Known rows, with every step that occurs
fede, rasu: [ 36   8   6 -19  17   0  -4  18  28 -14   5  10 -21   0   3  25  -3  -1
  11 -12 -16  -6  -2 -10  -7 -14]
renuk, rasu: [ 47   8  24  -3   4 -11  18  10  19   8  34  23  -8 -27   0  -2  -8 -10
  10 -11 -31 -14 -14 -24 -23 -15]
fede, guno: [ 15  -5   9   0  -9  -5   4   7  -4  43  17   0  38 -25   2 -10 -15 -28
  13 -13  15  -8   2  12 -18  -7]
guno, radov, vaful: [ -6  -9  20   2   9  17   9 -21 -14 -21   7  16   8 -25 -13   0  10 -50
   7   5   0 -28  28 -33 -31  -6]
manis, zomif, fede: [ 35  22   5  -6  -7  18   6  33  31   4  28  14 -17  28  34 -10  21 -43
  -1 -23  13  19  19  33 -18  -6]
rasu, radov: [ -7  28  -6  11  13 -10 -30   1   2  -5  22   2 -15  12   7  -7   1 -24
   1 -16  12  10 -11  29  -8 -23]
guno, radov, rasu, fede, zomif: [-14   4 -18 -12  15 -25  10 -39 -32 -10 -25   0 -14 -54 -24 -15 -24  26
   0  40   3  -2  21 -62  14  19]
manis, zomif, fede, guno, radov: [ 12  -1  17 -10 -10   8   7  11  10  47  -3 -19  63  28  16  -7   8 -38
 -17 -26  23 -12  41 -26 -21 -12]
manis, radov: [ 51 -26   1   4   5 -15 -15 -21   8  -5  29   7   9  11   2  -8  10 -26
   7 -19  18  11 -14  33 -30 -25]
vaful, radov, rasu, fede, zomif, manis: [-14  -7 -40   8  -4 -27  42  -9 -36 -10 -59 -11 -41 -52 -20  -6 -12  77
  -3  49   3   5  -7  18  51  26]
fede, guno, radov: [  4  -9  12  -6   1 -12   1 -10  -6  40  -8  -7  68 -33 -14  -3 -17 -29
   4 -23  19 -28  20 -45 -21 -20]
zomif, fede, rasu, radov: [  5  36 -13  -5   7  28 -42   4  29 -22   2  -4 -21  34  21  33  -7 -21
   1 -22 -20  18 -11  21  22 -10]
vaful, radov, manis, zomif, fede, rasu: [-17 -20  14 -31 -12  56  32  61  31  -3 -47 -14 -36  46  10  28   6  10
  -8 -19 -15  -5   2  22  25   9]
radov, manis, zomif, fede: [  4   0  17  -8 -13  44  21  53  23   7  20   8 -28  19  25  -6  16 -21
   2 -23  13  20   7  27 -22  19]
guno, radov: [ 21   5  13 -11  17 -24  -4   1   6  -1  11   5  19 -26  -8  -6  -1 -21
   9 -21  23 -22   8 -38 -24 -24]
vaful, radov, rasu: [ 20 -24 -15  -7  -9   1  26 -13 -22  15 -32  -1 -15 -17  -6   2 -14   8
   5  -7  43 -17 -12  16  43  -5]
fede, rasu, radov, manis: [-46   8   5  -5  18  24 -29  31   3 -29  -6  -1 -39  20  -6  28  -7  26
  -1 -18 -33   0 -19  -8   7   6]
vaful, radov, manis, zomif, fede, guno: [-34 -29   8  -6 -30  53  42  55   7  50 -41 -24  28  19  19  -6   0 -13
  -8 -21  15  -8   9  43  14  16]
renuk, rasu, radov, manis, zomif: [-40  19  35  15   7  15   0  48   0   4  18  -1 -35  39   3  -1  12  31
 -17 -14 -45 -10  -7 -29 -35   3]
vaful, radov, rasu, fede: [-19 -20 -30 -14  -5 -17  12 -19 -13   4 -32   1 -12 -17 -12 -17 -12  18
   9  54  44  11  -6  13  45  15]
vaful, radov, manis: [-27 -33   9 -15  -8  26  28  42   2   6 -30   0 -13 -34  -8   0 -12   0
  13 -10  17 -18 -15  34   9   5]
zomif, fede, guno, radov, rasu: [ 36  -9 -12  -8  -8  15   4 -46 -18  53 -14  -2  62 -27   1   2 -17 -28
  -2 -21  50 -20  10 -50  25  16]
renuk, rasu, fede, guno, radov: [-13   1  18  -6  -1 -42   3 -18  11  42   6  -9  69 -34 -17 -14 -24   7
   2  42 -24 -21   6 -83 -20   3]
vaful, radov, guno: [-37 -37  -5 -17 -20 -16  16   7  -1 -13 -31  -2  43 -27  -6  -8 -22 -33
   4  -8  23 -16  -3  48  28 -50]
manis, radov, rasu, fede: [ 36 -13 -31  -4   2 -37 -25 -64 -15   0  17   8   9  20 -10 -16   4  10
  -1  52  35  29 -22   6  20  19]
fede, zomif, manis, radov: [ 45 -15 -12  24  11 -27  14 -11 -16 -19   0   0 -20 -19  -4   4  13  32
  -2 -18 -23  -2 -15  32 -18  -9]
guno, radov, rasu: [ 37  -1  -1  -7  17 -22  -2 -32 -25  18  -3  16  13 -27 -17  -5  -5  -2
   6  -9  50 -24   3 -67  12  -1]
renuk, rasu, radov, manis: [-31  15  25  20   3  25 -14  28   7  -1  21  12 -25 -10  -7   1 -10  20
  -2 -23 -43 -13 -31 -24 -12   4]

Rows
[ -8  28  -5  -2  19   0 -39   7  20 -23   1  -4 -28  28  -2  26  -7   4
   7 -20 -26   3  -4   2  12 -26]
fede, rasu, radov
[-42  23   1 -12  -2   9 -32  11  24 -41  -6 -16  11  82  24  32   6 -26
 -24 -23 -27  23  19  25  24 -44]
manis, zomif, fede, rasu, radov, guno
[ 65 -26 -12   0   5 -16 -13 -49 -20   5  16  16   2  18  -4  -1   3  -2
  -5  -7  39   1 -21   4   7  -3]
manis, radov, rasu
[-21 -23  12 -16 -16  56  34  63  19  15 -31 -10 -24  21  15  -5   9 -16
  -6 -16  15   5   1  51   0   9]
vaful, radov, manis, zomif, fede
[  1  17 -21  12  13 -38  17  12   3 -28  -2   5 -36 -55  -5 -13   5  44
  15  37 -28  17  -2  16  -3  16]
rasu, fede, zomif, manis
[ 66 -10 -11  29  14 -43  -8 -20   3 -10  22  13   8   8  -2  -2  29  26
   0 -18  25  -3 -38  31 -23 -21]
zomif, manis, radov
[ 33  15  -4  15   8 -18  27  19 -10 -14  -1   9 -41 -55  -3   7   6  37
  13 -23 -27  -5  -5  19 -10  -6]
fede, zomif, manis
[-35 -12  32  -4   2   4  22  28 -14  41 -15 -15  44   5  -8 -10  12   7
  -8 -19   9 -34  30 -53 -37   9]
fede, guno, radov, manis, zomif
[-20  24  -6   8   2  72 -35 -22  15 -40   8   7 -32  38  19  39   4 -47
  -2  -5 -37  16   1  30  12   3]
zomif, fede, rasu, radov, vaful
[ 44 -17 -13  36   1  -9   3 -44 -14 -34  23   9  -8  12  -4  11  38 -11
   1  11  -4  -5 -18  35 -23  -1]
zomif, manis, radov, vaful
[-20  18  25  32  -1  27 -16 -19  -5 -22  21   8 -30   0  -2   2  -4 -29
  -5   4 -57  -7  -8 -10 -16  -3]
renuk, rasu, radov, vaful
[-49 -12  27  -2  -8 -15   2   3   1  39  -9  -6  59 -45 -34 -14 -27  33
   7  38 -29 -27   3 -89 -20  29]
renuk, rasu, fede, guno, radov, manis
[-32  20 -17 -12  -1  11 -41 -15  22 -37  -7  -2  17  34  13  32 -18 -34
  -7 -24 -26  14  -3  24  30 -34]
zomif, fede, rasu, radov, guno
[-20 -24 -27  16  -9 -65   4 -36 -12 -51  -8  -6  28 -19 -10 -12   4  37
  -7  42 -27  18  -8  38   9 -14]
rasu, fede, zomif, manis, radov, guno
[-51 -14   8   8 -10  -4 -10 -44  -9  16  -2 -13  60 -25 -23 -13 -12 -31
   2  61   4 -10  27 -32 -17  25]
rasu, fede, guno, radov, vaful
[  2   1 -17  -7  15 -31 -10 -35 -14  -1   0   9  11 -24 -15 -20  -7  15
   3  46  46  -5   8 -69  17  18]
guno, radov, rasu, fede
[ 19   2   3  -2 -11  12  -4 -13  12  48   1  -2  74 -29   2  -5 -19 -50
  -3 -28  27 -15  13 -22  -7 -10]
zomif, fede, guno, radov
[ 18 -23 -31  -7   4 -21  -1 -53 -31 -18  -4  -8 -20 -10 -17 -18 -15  28
  -6  44   1  30  -4  14  19  18]
manis, radov, rasu, fede, zomif
[ -1  -6 -17  -8 -10 -32  -7 -33 -22  40   7  -8  30 -22 -12 -20 -23  13
  12  47  37  10   3 -15  26  38]
radov, rasu, fede, guno
[-37 -23  15 -12  -1  21  33  67   5   2 -31 -13 -31  18  -2  -6  13   8
  -4  -9  17 -12   2  31 -11  -8]
vaful, radov, manis, zomif
[  4   8 -27  14  16 -42  17 -32 -40 -17 -28   1 -14 -60 -27  -5   3  80
   0  44   6  -8   6 -67  22  31]
guno, radov, rasu, fede, zomif, manis
[-56  19  17  14   9  15 -13  53  -2  -7  12  -9 -31  48   3 -10  26  14
 -11 -21  -5   9   1  21 -25  -2]
rasu, radov, manis, zomif
[ 41  21   6 -22   5  21   8  33  34 -10   8   2 -31  53  30  19  15 -20
  -5 -15 -18  13  17   4  -2 -12]
manis, zomif, fede, rasu
[ 54  -3 -35  20   8 -60 -18 -55 -21  -6  19   9   4  14 -13 -11  22  61
   3  51  42  18 -40   7  17  27]
zomif, manis, radov, rasu, fede
[  3  13  16 -25   0  50  17  57  32  -8   6  10 -43  44  19  25  19   2
   1 -20 -24   7   7 -10  -3  17]
radov, manis, zomif, fede, rasu
[ 59 -15 -26  23  16 -28  17 -51 -41  -7 -11  10 -29 -16 -11  10   3  61
 -10 -18  -3  -5 -26   1  11   4]
fede, zomif, manis, radov, rasu
[ 14  12 -19 -12   4 -20  -8 -24  -5   0  27  14 -19 -16  -6 -12  -9  10
   9  48  37  20  -3  -2  29  27]
radov, rasu, fede
[-53  12  12  13 -16  51 -20  27   6  37  -1 -20  17  49  21  -4   6  -8
 -13 -29   0  13   8  37  -9  16]
rasu, radov, manis, zomif, fede, guno
[-23  29   6   9   2  56 -25   0  14 -40   2  -8 -48  83  30  34  25 -37
 -20  -1 -43  19  24  23   0  -4]
manis, zomif, fede, rasu, radov, vaful
[  0   9  10  -6  -1 -15  16  14  16 -18  18   3 -33 -56  -6 -15 -29  22
   8  40 -76  12   2 -19 -12   5]
renuk, rasu, fede, zomif
[ 10 -34  -5  -9  -8 -39 -16 -37  -1 -23  21   6  54   8  -3  -3  -4 -38
  -2 -17  23   1 -15  36  -5 -52]
manis, radov, guno
[-23  24  27  11  -4  51  -9  45  17   7  25   2 -31  37  22   1  14   5
 -14 -20 -43   9  -6  -9 -20  10]
renuk, rasu, radov, manis, zomif, fede
[-51  12  -7   6  -1 -20 -37 -12  -3 -31  15  -1  34   5   5   2 -10 -38
   0 -21   5   6   1  27   7 -43]
rasu, radov, guno
[ -9  -7  15  -4 -24  44  17  41  10  47  11  -7  18  17  25 -11  14 -20
  -1 -23   0   8   4  22 -16  26]
radov, manis, zomif, fede, guno
